What can hang from each mark
bizat: balak
zapum: balak dipat toduk
vove: kamib
dipat: kamib
toduk: zapum
balak: bizat kamib zapum
lalag: kamib
kamib: balak dipat lalag vove

Every row comes from one small tree of marks. The marks that hang from a mark follow it in brackets, in alphabetical order. Every link used is in the known rows. Which tree was each row made from?
Known rows
kamib(balak(bizat) dipat): 28.7  47.2  -16.5  -17.1  -30.6  39.4  -4.3  45.7  27.8  25.8  0.4  -9.8  -42.5  -7.7  21.0  -17.4  14.5  -25.6  -32.4
kamib(lalag vove): -9.7  -0.1  -13.1  -16.0  26.6  14.3  -40.1  45.3  -13.0  0.6  0.7  20.8  -36.9  -10.2  2.6  -22.8  -41.9  20.8  -6.1
zapum(dipat(kamib(lalag)) toduk): -10.7  -1.7  9.3  0.6  -7.0  6.0  -46.0  20.7  -12.9  -4.5  23.2  -24.8  -39.1  24.9  7.2  -27.1  -0.3  7.8  -6.0
bizat(balak(zapum)): 36.8  1.9  -7.3  -39.0  21.0  21.8  12.4  79.4  32.1  -6.7  2.0  -25.3  -23.5  -8.5  -2.6  -11.3  -24.4  0.9  -24.9
dipat(kamib(balak(bizat zapum) lalag)): -0.6  6.5  11.8  -17.3  -3.8  8.4  -20.2  50.1  11.4  -14.9  -4.1  -22.2  -42.0  8.6  8.3  -15.1  0.8  5.2  13.7
toduk(zapum(dipat)): 44.0  7.9  0.6  -12.1  18.5  3.7  10.4  22.6  17.6  20.0  28.3  -24.0  -44.8  8.6  -6.9  -18.7  -5.1  4.9  -15.9
zapum(dipat(kamib(vove)) toduk): -13.0  0.6  -20.0  -1.5  -2.9  29.5  -50.5  8.4  -8.2  8.7  19.0  3.1  -8.6  6.6  14.6  -39.9  -15.8  11.1  -36.7
lalag(kamib(balak(bizat) dipat vove)): 6.0  41.6  -27.2  -7.1  -3.3  59.2  -25.9  19.3  -10.8  18.5  8.0  12.6  -9.3  -0.8  7.4  -27.4  -1.3  -18.2  -62.7
zapum(dipat(kamib(lalag))): -0.8  2.4  17.2  -2.0  -8.7  -11.2  -51.5  23.2  -19.6  -17.1  16.0  -16.3  -50.3  3.9  4.4  -11.6  -15.9  16.7  10.8
dipat(kamib(balak(bizat zapum) lalag vove)): -21.6  5.0  -6.1  -17.0  7.1  13.7  -33.6  41.7  -5.8  -9.0  -7.6  4.8  -22.3  3.9  6.7  -20.5  -19.7  17.1  13.8
kamib(balak vove): 19.2  12.1  -21.4  -19.4  2.9  31.6  -34.4  30.9  9.2  30.7  3.3  29.5  -25.9  -32.4  26.2  -28.4  -34.0  -17.9  -31.0
vove(kamib): 20.4  -6.3  -26.5  -22.7  24.1  19.0  -22.5  47.6  3.8  2.3  11.4  21.7  -41.5  -10.0  4.7  -27.8  -23.3  0.8  -40.9
bizat(balak(kamib zapum(toduk))): 34.2  -5.5  3.9  -40.0  20.6  44.8  19.5  60.6  21.8  -5.9  18.1  -33.8  -28.1  -2.0  4.2  -16.6  0.8  5.6  -31.4
zapum(balak(bizat) dipat toduk): 37.0  43.1  5.4  10.0  7.8  -5.9  18.8  48.7  31.4  9.9  20.3  -64.6  -0.3  29.7  -5.1  -12.3  48.4  13.3  -46.4
bizat(balak): 32.7  16.0  -7.0  -38.5  6.0  20.1  -14.4  69.0  22.5  -0.3  1.3  -7.3  -33.1  -23.1  -0.7  -27.0  -19.2  1.6  -34.3
balak(zapum(toduk)): 24.5  -12.6  -17.3  -16.1  25.7  44.3  14.4  57.6  39.7  7.9  12.3  -31.1  -25.8  17.4  14.5  -24.9  -9.3  -8.2  -40.0
lalag(kamib(balak)): 37.5  10.0  0.8  -11.4  6.6  39.1  -28.4  20.8  2.8  11.6  20.4  -2.3  -34.9  -16.5  17.1  -27.0  -10.6  -35.4  -57.7
balak(bizat kamib(lalag) zapum(dipat toduk)): 13.3  6.5  26.2  -7.5  26.7  2.5  23.0  44.6  -6.8  -16.3  26.2  -75.5  -30.8  33.8  -6.6  -0.8  28.7  28.3  -1.9
lalag(kamib): 28.4  2.8  -3.3  -10.4  22.8  39.5  -24.1  30.1  -0.5  -11.9  16.5  -10.8  -34.6  -6.4  2.2  -30.0  -15.5  -3.8  -62.7
vove(kamib(balak(bizat zapum(toduk)) dipat lalag)): -3.6  7.8  -29.5  -14.1  10.3  34.5  11.6  57.9  4.7  27.3  12.7  -9.6  -26.0  50.6  5.1  -12.7  16.7  -26.5  -13.4
toduk(zapum(balak(bizat kamib(vove)) dipat)): 43.2  39.1  14.3  -1.5  32.4  -7.2  28.4  12.5  -0.2  4.6  26.7  -24.2  -15.7  7.1  -24.6  -2.3  29.9  53.2  -8.9

Write each row's tree
-8.7  17.0  7.1  -22.9  27.2  13.1  -23.4  40.8  -26.8  -22.9  0.1  1.1  -42.3  -17.6  -7.5  -20.5  -8.9  50.9  -3.3
balak(bizat kamib(lalag vove))
-18.3  0.3  -6.8  -15.3  -9.9  18.6  -70.8  17.4  -18.6  8.3  1.0  42.0  -40.1  -21.4  20.1  -28.5  -38.3  0.1  9.6
dipat(kamib(balak lalag vove))
42.6  9.1  3.9  -25.9  15.8  -2.6  15.3  67.5  18.7  -2.5  15.5  -49.2  -12.0  1.8  -5.7  3.7  -16.8  -0.9  -17.6
bizat(balak(zapum(dipat)))
8.5  8.6  -22.5  -12.7  -9.6  22.2  -30.2  36.5  -14.2  31.9  14.5  36.7  -56.3  6.1  15.1  -4.9  -17.6  -35.3  -1.0
vove(kamib(balak dipat lalag))
10.7  29.0  -27.3  -7.1  12.1  61.3  0.3  31.4  0.0  11.6  6.9  -5.5  -0.7  15.8  6.7  -13.9  -5.7  -19.4  -51.9
lalag(kamib(balak(bizat zapum) dipat vove))
17.9  22.9  -4.6  -11.6  -25.0  27.5  -25.4  37.1  4.0  31.0  8.7  9.1  -61.0  -3.4  24.9  -2.3  -12.7  -35.7  4.4
kamib(balak dipat lalag)
-11.3  20.2  4.7  -10.0  3.0  -9.4  -32.7  7.0  -21.3  15.5  12.8  3.6  -30.4  14.8  -12.6  -31.9  0.3  21.5  21.5
toduk(zapum(dipat(kamib(balak(bizat) lalag vove))))
-6.0  26.2  -21.6  -12.6  4.1  30.0  -1.0  53.5  1.7  18.9  -5.2  -1.0  -21.9  16.2  8.6  0.7  -14.0  -6.1  6.7
kamib(balak(bizat zapum) dipat lalag vove)
57.6  31.9  20.2  -14.4  25.7  10.4  39.9  32.8  28.7  -6.5  17.8  -27.6  -46.9  0.3  -19.8  -11.1  41.8  44.2  -13.5
toduk(zapum(balak(bizat kamib)))
-6.5  -3.5  -16.8  -19.7  10.5  25.7  -22.6  40.3  0.3  0.0  14.8  -16.4  13.8  17.4  -2.0  -27.3  -20.5  12.9  -25.9
bizat(balak(zapum(dipat(kamib(vove)) toduk)))
32.6  4.2  -4.3  -23.0  17.6  15.3  19.6  64.4  26.2  11.3  21.2  -57.5  -1.3  23.7  -2.0  -11.2  -1.5  -10.4  -34.8
bizat(balak(zapum(dipat toduk)))
-3.9  29.7  11.2  8.3  22.9  -24.8  -12.8  17.4  -13.0  -7.1  13.7  -12.2  -13.8  33.7  -32.8  -13.0  15.5  58.1  21.6
toduk(zapum(balak(bizat) dipat(kamib(lalag vove))))
-1.8  -1.8  6.2  -20.7  24.9  20.1  -36.1  26.2  -30.2  -10.7  11.3  19.4  -51.1  -26.3  4.9  -13.6  -33.0  33.9  2.4
balak(kamib(lalag vove))
-0.6  31.8  20.9  15.9  -3.7  -17.6  -18.9  36.9  1.6  -12.8  17.0  -51.6  -13.7  42.8  -9.8  -13.8  43.3  32.3  -6.3
zapum(balak(bizat) dipat(kamib(lalag)) toduk)
3.4  8.4  -23.9  -10.2  37.2  58.5  0.6  35.6  7.7  11.9  12.2  -21.0  16.0  24.4  3.7  -40.9  4.3  -13.8  -70.1
lalag(kamib(balak(bizat zapum(toduk)) vove))
-3.3  21.3  -21.6  -12.5  -13.5  34.7  -38.3  28.8  -11.7  37.9  3.4  36.2  -40.2  -7.3  22.8  -7.9  -32.6  -24.2  2.9
kamib(balak dipat lalag vove)
22.2  -2.6  28.1  -24.7  23.2  2.6  13.4  53.0  -11.7  -6.5  31.6  -57.6  -26.9  21.1  -8.2  5.0  3.7  11.4  4.4
bizat(balak(kamib(lalag) zapum(dipat toduk)))
32.1  12.1  13.8  -11.8  19.7  18.2  32.5  40.1  14.6  -10.6  27.4  -74.7  -22.3  20.7  1.9  -8.4  31.5  19.9  -31.6
balak(bizat kamib zapum(dipat toduk))
1.7  -4.1  10.3  -23.2  34.1  8.7  0.3  45.3  -27.4  -1.9  26.6  -32.1  -6.4  15.7  -11.1  -1.1  -15.8  23.3  3.8
bizat(balak(kamib(lalag vove) zapum(dipat toduk)))
-21.0  29.6  2.7  15.6  8.2  -11.1  -32.2  28.2  -13.7  -6.0  12.0  -25.5  6.5  38.2  -13.3  -18.6  23.8  44.8  -8.1
zapum(balak(bizat) dipat(kamib(lalag vove)) toduk)
